Each row comes from the steps of one path. Every step used is in the known rows, and no mark comes twice. Write the path behind each row, first mark first.
Known rows:
kanor gafu nanuf muso rubul gadifu: [ 0.870  4.050  0.249 -0.347  2.791  0.663 -0.065  0.729  1.019 -1.199
  2.407 -0.950 -0.556 -0.504 -0.117 -1.210 -0.377  2.031 -0.974  0.739
  0.928 -0.014  0.532  0.229  0.307]
sopon zufim bevula muso: [ 0.651  2.001 -0.351  1.183  0.203  0.436 -1.324  0.054  1.735 -0.029
  1.548  3.966 -2.304  0.291 -1.038 -0.484 -0.606  0.567  0.280 -0.314
  0.476 -0.958  1.321 -0.776 -0.565]
rubul gadifu bevula: [ 0.123  1.296  0.203 -1.511  0.952 -0.379 -0.065  1.586 -1.342  1.398
  1.555 -1.659  2.907 -0.079  0.187  0.930 -1.416  0.377 -2.658 -1.372
 -0.567 -0.629  1.262 -3.152  0.285]
kanor gafu tupamop: [ 1.087  2.429 -0.261 -0.035  2.200  0.413 -0.352  0.310  0.486 -0.831
  2.182 -3.136  0.451 -0.480 -0.946 -0.612 -1.137  1.419  1.001 -2.599
  1.029  1.848 -1.026  0.828 -0.406]
gadifu rubul muso: [ 0.208  0.762 -0.598 -1.510  0.465  0.451 -0.558  0.321 -1.244  1.086
  0.164  1.936 -4.362  0.095  0.450  1.021  1.009  0.589  1.072 -2.389
  0.785 -0.395  1.032 -2.929 -0.960]
sopon zufim bevula muso kanor gafu: [ 0.435  2.835  0.158  1.680  0.353  0.547 -1.019 -0.028  1.709 -0.668
  2.380  1.402  0.742 -0.615 -1.084 -1.631 -1.234  1.258  1.467 -0.420
  0.397 -1.864  1.462 -0.296 -0.666]
sopon zufim bevula: [ 0.650  1.438 -0.182  1.354  0.814  0.152 -1.915  0.692  0.959 -0.276
  2.456  4.047 -1.119 -0.278 -0.801 -0.583 -1.119  0.733 -0.596 -0.301
  0.561 -0.173  0.815 -0.777  0.476]
sopon zufim bevula gadifu rubul muso nanuf: [-0.292  0.433  0.325 -0.016  0.735  0.716 -1.148 -0.224  0.811 -0.119
  0.940  2.037 -1.848 -0.660 -0.433  0.132 -0.377  0.257  0.583  0.841
  0.737 -0.600  1.190 -3.131 -0.006]
rebe muso: [ 0.489  2.697 -0.801 -0.489 -0.196 -0.004 -0.880  1.028  0.295  0.903
  2.561  3.511 -1.234  0.852 -1.137 -0.300  2.293  0.285  0.169 -2.057
 -0.113  3.130 -1.534 -0.625  0.357]
zufim bevula gadifu rubul muso: [ 0.088 -0.323  0.805 -1.478  1.158 -0.507 -0.681  0.820 -1.948  1.082
  1.125  1.263 -0.693 -0.916  0.486  2.025 -0.322  0.002  0.711  1.013
  0.782 -0.068 -1.028 -2.895 -0.089]
tupamop gafu kanor: [ 1.638  0.162  0.322 -1.400  0.371  0.747 -0.840  1.357 -1.224 -1.834
  2.053 -0.659  0.515 -0.037 -1.898 -1.039 -0.635  1.337 -0.884 -3.118
 -0.075  0.863 -0.209  3.578  2.677]
zufim bevula: [ 0.810  0.584  0.087  0.010  1.394 -0.735 -1.910  1.389 -1.634  0.551
  2.806  3.118 -0.563 -0.916 -0.045  1.179 -0.671  0.536  0.692 -0.015
 -0.262 -0.250 -1.300 -0.010  1.121]
kanor gafu nanuf muso rubul gadifu bevula zufim: [ 0.618  4.167  0.343  0.236  3.145  0.832  0.813  0.443  1.277 -1.583
  1.846 -2.250  0.070  0.187  0.340 -0.731 -0.581  2.037 -0.958  0.546
  0.671 -1.153  1.308 -0.871 -1.404]
rubul muso: [ 0.715  1.397 -0.782 -1.777 -0.114  0.149 -1.222  0.411 -0.643  1.605
  0.983  2.802 -4.849  0.204  0.919  0.155  0.721  0.370  2.252 -1.695
 -0.319  1.049  0.538 -0.894 -0.582]
tupamop gafu: [ 1.741  1.189 -0.679 -1.256 -0.341  0.997 -1.275  1.585 -2.054 -0.827
  2.039 -0.612  0.319 -1.482 -1.591 -0.799 -0.266  0.699 -0.204 -1.851
  0.046  1.191 -0.578  2.086  1.096]
kanor gafu: [ 1.201  2.719 -0.138  0.145  1.031  0.139 -0.845  0.666 -0.583 -0.346
  2.877 -1.833  0.303 -1.355  0.654 -1.086 -1.275  1.388  0.303 -2.442
  0.772 -0.387 -0.664 -0.175  0.482]
nanuf muso kanor gafu: [ 0.750  3.260 -1.011  0.074  1.480  0.515 -0.504  1.882  2.593 -0.938
  1.879 -0.794  1.077 -0.785 -0.739 -2.549 -1.076  2.036 -0.696 -0.179
  0.611  0.611 -0.949  1.140 -2.129]
bevula muso kanor gafu: [ 0.586  3.267 -0.099  0.161 -0.470  0.730 -0.244 -0.094  0.568  0.114
  1.847 -2.350 -0.172 -0.957 -1.443 -1.237 -0.138  1.376  1.526 -2.167
 -0.559 -1.336  0.525  0.560 -2.274]
gafu nanuf muso: [ 1.189  2.398 -1.817 -1.457  2.215  0.767 -0.841  0.681  1.994 -0.460
  1.241  3.407 -6.188  1.388 -3.089 -0.380  1.280  1.791 -1.839  0.615
  0.031  1.818  0.908  1.468 -0.991]
gadifu rubul muso kanor gafu: [-0.079  1.626 -0.041 -0.928  0.410  0.628 -0.165  0.241 -1.229  0.423
  1.204 -0.754 -0.838 -0.962  0.199 -0.201  0.448  1.311  2.359 -2.475
  0.561 -1.261  1.186 -2.366 -1.299]
rubul gadifu bevula zufim: [ 0.179  1.703  0.342 -0.968  0.742  0.086  0.227  1.292 -0.802  0.690
  0.950 -2.420  1.712  0.247  0.407  1.163 -1.512  0.146 -3.024 -1.788
 -0.611 -1.077  1.411 -3.609 -1.520]
nanuf muso: [ 1.159  2.147 -1.701 -0.675  1.491  0.301 -0.911  2.055  2.555 -0.036
  0.612  2.799 -3.243  0.511 -0.366 -1.045 -0.366  1.148 -2.291 -0.114
  0.847  1.840 -1.092  0.410 -1.760]
kanor gafu nanuf muso: [ 1.398  3.576 -1.039 -0.845  2.594  0.675 -0.196  0.495  1.517 -1.164
  2.251 -0.084 -2.442  0.215 -1.007 -1.536 -0.189  2.252  0.120 -0.277
  0.844  0.381  0.710  1.137 -0.044]
bevula gadifu rubul muso kanor: [-0.249  0.369  0.649 -1.776 -0.135  0.517 -0.173  0.271 -0.912  0.976
  0.412 -1.958 -1.069 -1.105 -1.084  0.732  0.275  0.384 -1.142 -0.843
  0.709  0.921 -0.152 -3.330 -2.408]
rebe muso rubul gadifu: [-0.190  3.369  0.979  0.558  0.285 -0.005 -0.643  1.340 -0.385  0.776
  2.924  2.420  1.211 -0.136  0.187  0.015  2.279 -0.005 -1.175 -0.575
 -0.043  2.543 -1.848 -1.693  0.760]

Which path is each row?
[ 0.093  0.184  0.372 -2.037  0.066  0.398 -0.083  0.231 -0.869  1.185
 -0.023 -0.961 -2.641 -0.615 -0.258  1.138  0.214  0.058 -1.344 -0.925
  1.234  1.167 -0.260 -3.831 -1.801] => bevula gadifu rubul muso
[ 0.536  3.025  0.098  0.064  1.016  0.700 -0.952  0.075 -0.614 -0.899
  3.806 -2.456  0.979 -1.502 -2.786 -1.490 -0.103  2.315  0.690 -1.554
 -0.869 -0.464  0.857  1.515 -0.533] => muso kanor gafu nanuf
[ 1.603  2.219 -1.355 -1.937  0.878  1.648 -0.708  1.426  0.013 -1.853
  1.831  0.172 -0.771 -0.462 -4.287 -1.778  0.855  1.841 -0.135  0.356
 -0.379  1.629  0.794  3.805 -0.013] => tupamop gafu nanuf muso kanor
[ 0.110  2.583  0.174  0.546  2.446  0.125 -0.124  2.309  1.625 -0.018
  0.841  0.866  0.950 -0.209  1.188 -0.369 -0.595  1.057 -3.308  1.551
  0.696  0.536 -0.861 -1.514 -1.615] => nanuf muso rubul gadifu bevula
[ 1.121  2.298 -0.285 -1.693  1.950  1.321  0.139  1.629 -0.673 -1.538
  1.410 -0.474  1.173 -0.311 -2.219 -0.671  0.516  1.451 -1.222  1.397
 -0.057  0.670  1.160  1.750  0.671] => tupamop gafu nanuf muso rubul gadifu bevula
[ 0.284  2.858  1.089  0.624 -0.026  0.501 -0.457  0.332 -0.017  0.841
  1.047  0.030 -2.111 -0.662  0.139  0.678  0.523  0.234 -1.538 -0.513
 -0.150 -0.666 -0.033 -1.308 -1.545] => bevula muso rubul gadifu
[ 0.577  3.805  0.256 -0.265  3.313  0.498  0.560  0.726  0.808 -1.057
  2.320 -1.765  1.093 -0.246  0.153 -0.951 -0.507  2.213 -0.657  0.874
  0.666 -0.838  1.087 -0.476  0.044] => kanor gafu nanuf muso rubul gadifu bevula
[-0.292 -0.109  0.300 -2.086  0.263  0.722 -0.360 -0.182 -0.811  0.847
 -0.013 -1.791 -3.294 -0.965 -0.347  1.194  0.661  0.055 -0.719 -0.598
  0.567  0.664 -0.134 -3.843 -1.451] => bevula gadifu rubul muso nanuf
[ 0.406  1.410 -0.377  0.848  1.044  0.384 -0.102  0.469 -0.377  0.003
  1.060 -1.216 -1.116  0.574  0.071  1.069 -0.507  0.823 -1.157 -2.434
 -0.607 -1.195  0.673 -2.214 -3.140] => gadifu bevula zufim
[-0.213  0.415  1.252 -1.099  2.053 -0.155 -0.062  0.545 -1.251  0.087
  1.576 -2.146  2.594 -1.357 -0.667  1.193 -0.814  0.710  2.406  0.743
  0.887  0.364 -1.138 -1.879 -0.800] => zufim bevula gadifu rubul muso kanor gafu tupamop
[ 0.107  0.871 -0.880 -1.855  0.238  0.718 -1.649 -0.219 -0.539  1.034
  0.987  1.592 -5.872 -0.504  0.740  0.166  1.458  0.323  3.542 -1.178
 -1.294  0.212  0.722 -0.884  0.067] => rubul muso nanuf
[-0.264  1.889  1.816  1.291  1.587 -0.117 -0.590  1.304 -1.752  0.562
  2.349 -0.967  2.571 -1.491  1.268  1.056 -0.460  0.634 -2.752 -0.088
 -0.314 -0.692 -0.334 -2.545 -0.125] => muso rubul gadifu bevula
[ 0.234  1.832  1.407  0.619  1.094 -0.422 -1.003  0.924 -1.104  0.845
  1.901  2.117 -0.221 -1.111  0.787  1.574 -0.125  0.121  0.725  1.322
 -0.303 -1.591 -0.775 -0.907  0.133] => zufim bevula muso rubul gadifu
[ 0.449  2.870  0.216  0.404  1.943  0.278 -0.764  2.339  1.975 -0.168
  0.967  1.662 -0.721 -0.522  0.874 -0.670 -0.479  0.860 -3.769  1.400
  0.994  1.368 -1.397 -0.799 -1.300] => nanuf muso rubul gadifu
[-0.093  1.105 -0.829 -0.228  0.986  0.598 -0.029 -0.318 -0.149  0.791
  0.648 -1.384 -1.799  0.271 -0.575  0.859  0.661  0.891  1.252 -1.422
 -1.533 -2.152  1.488 -1.555 -1.624] => gadifu bevula muso nanuf
[-0.286 -0.695  0.767 -1.526  1.367 -0.162 -0.955  0.448 -1.845  0.694
  1.114  0.534 -1.267 -1.350  0.338  1.983  0.105 -0.006  1.584  1.276
  0.178 -0.667 -0.899 -2.917  0.406] => zufim bevula gadifu rubul muso nanuf
[ 0.084  0.750  0.407  0.076  0.522  0.346 -0.898  0.127  0.740  0.222
  0.991  2.803 -1.258 -0.220 -0.331  0.090 -0.767  0.230 -0.212  0.485
  1.403 -0.112  1.055 -3.143 -0.562] => sopon zufim bevula gadifu rubul muso
[-0.145  2.474  0.470 -1.354  1.232  0.198  1.166  0.712  0.161  0.716
  1.013 -5.084  4.877  0.123 -1.110  0.262 -1.405  0.921 -0.209 -1.553
 -0.578 -0.934  1.734 -2.066 -1.553] => rubul gadifu bevula muso kanor gafu tupamop
[-0.062  2.905  0.437 -1.697  0.989  0.297  0.956  0.305 -0.545  0.740
  1.659 -3.840  3.212  0.089 -1.339  0.128 -0.708  1.244 -0.405 -0.884
 -1.122 -2.154  3.005 -2.089 -0.679] => rubul gadifu bevula muso kanor gafu nanuf
[-0.264  2.243  1.900  1.752  1.337  0.262 -0.390  1.045 -1.243  0.023
  1.912 -1.596  1.710 -1.160  1.428  1.184 -0.486  0.410 -3.100 -0.346
 -0.292 -1.084 -0.097 -2.982 -1.563] => muso rubul gadifu bevula zufim
[-0.043  2.617  0.580 -1.250  0.509  0.024  0.838  0.910 -0.508  1.004
  1.403 -4.336  4.782 -0.489 -0.068 -0.098 -1.529  0.860 -0.610 -1.428
 -0.772 -2.311  1.971 -2.631 -0.899] => rubul gadifu bevula muso kanor gafu
[ 0.024  1.870  0.380  1.389  1.170  0.268  0.110  0.060 -0.494  0.830
  1.114 -0.427 -0.573 -0.005  0.485  1.063  0.602  1.012 -0.030 -0.983
 -0.633 -1.786  0.570 -1.594 -2.266] => gadifu bevula muso rubul
[ 0.352  2.740 -0.204 -1.592  0.457  0.616 -0.689 -0.297 -0.606  0.442
  2.395 -0.133 -1.971 -0.606 -0.735 -1.158  0.849  1.595  4.109 -1.223
 -0.902 -0.071  1.779  0.387 -0.767] => rubul muso kanor gafu nanuf
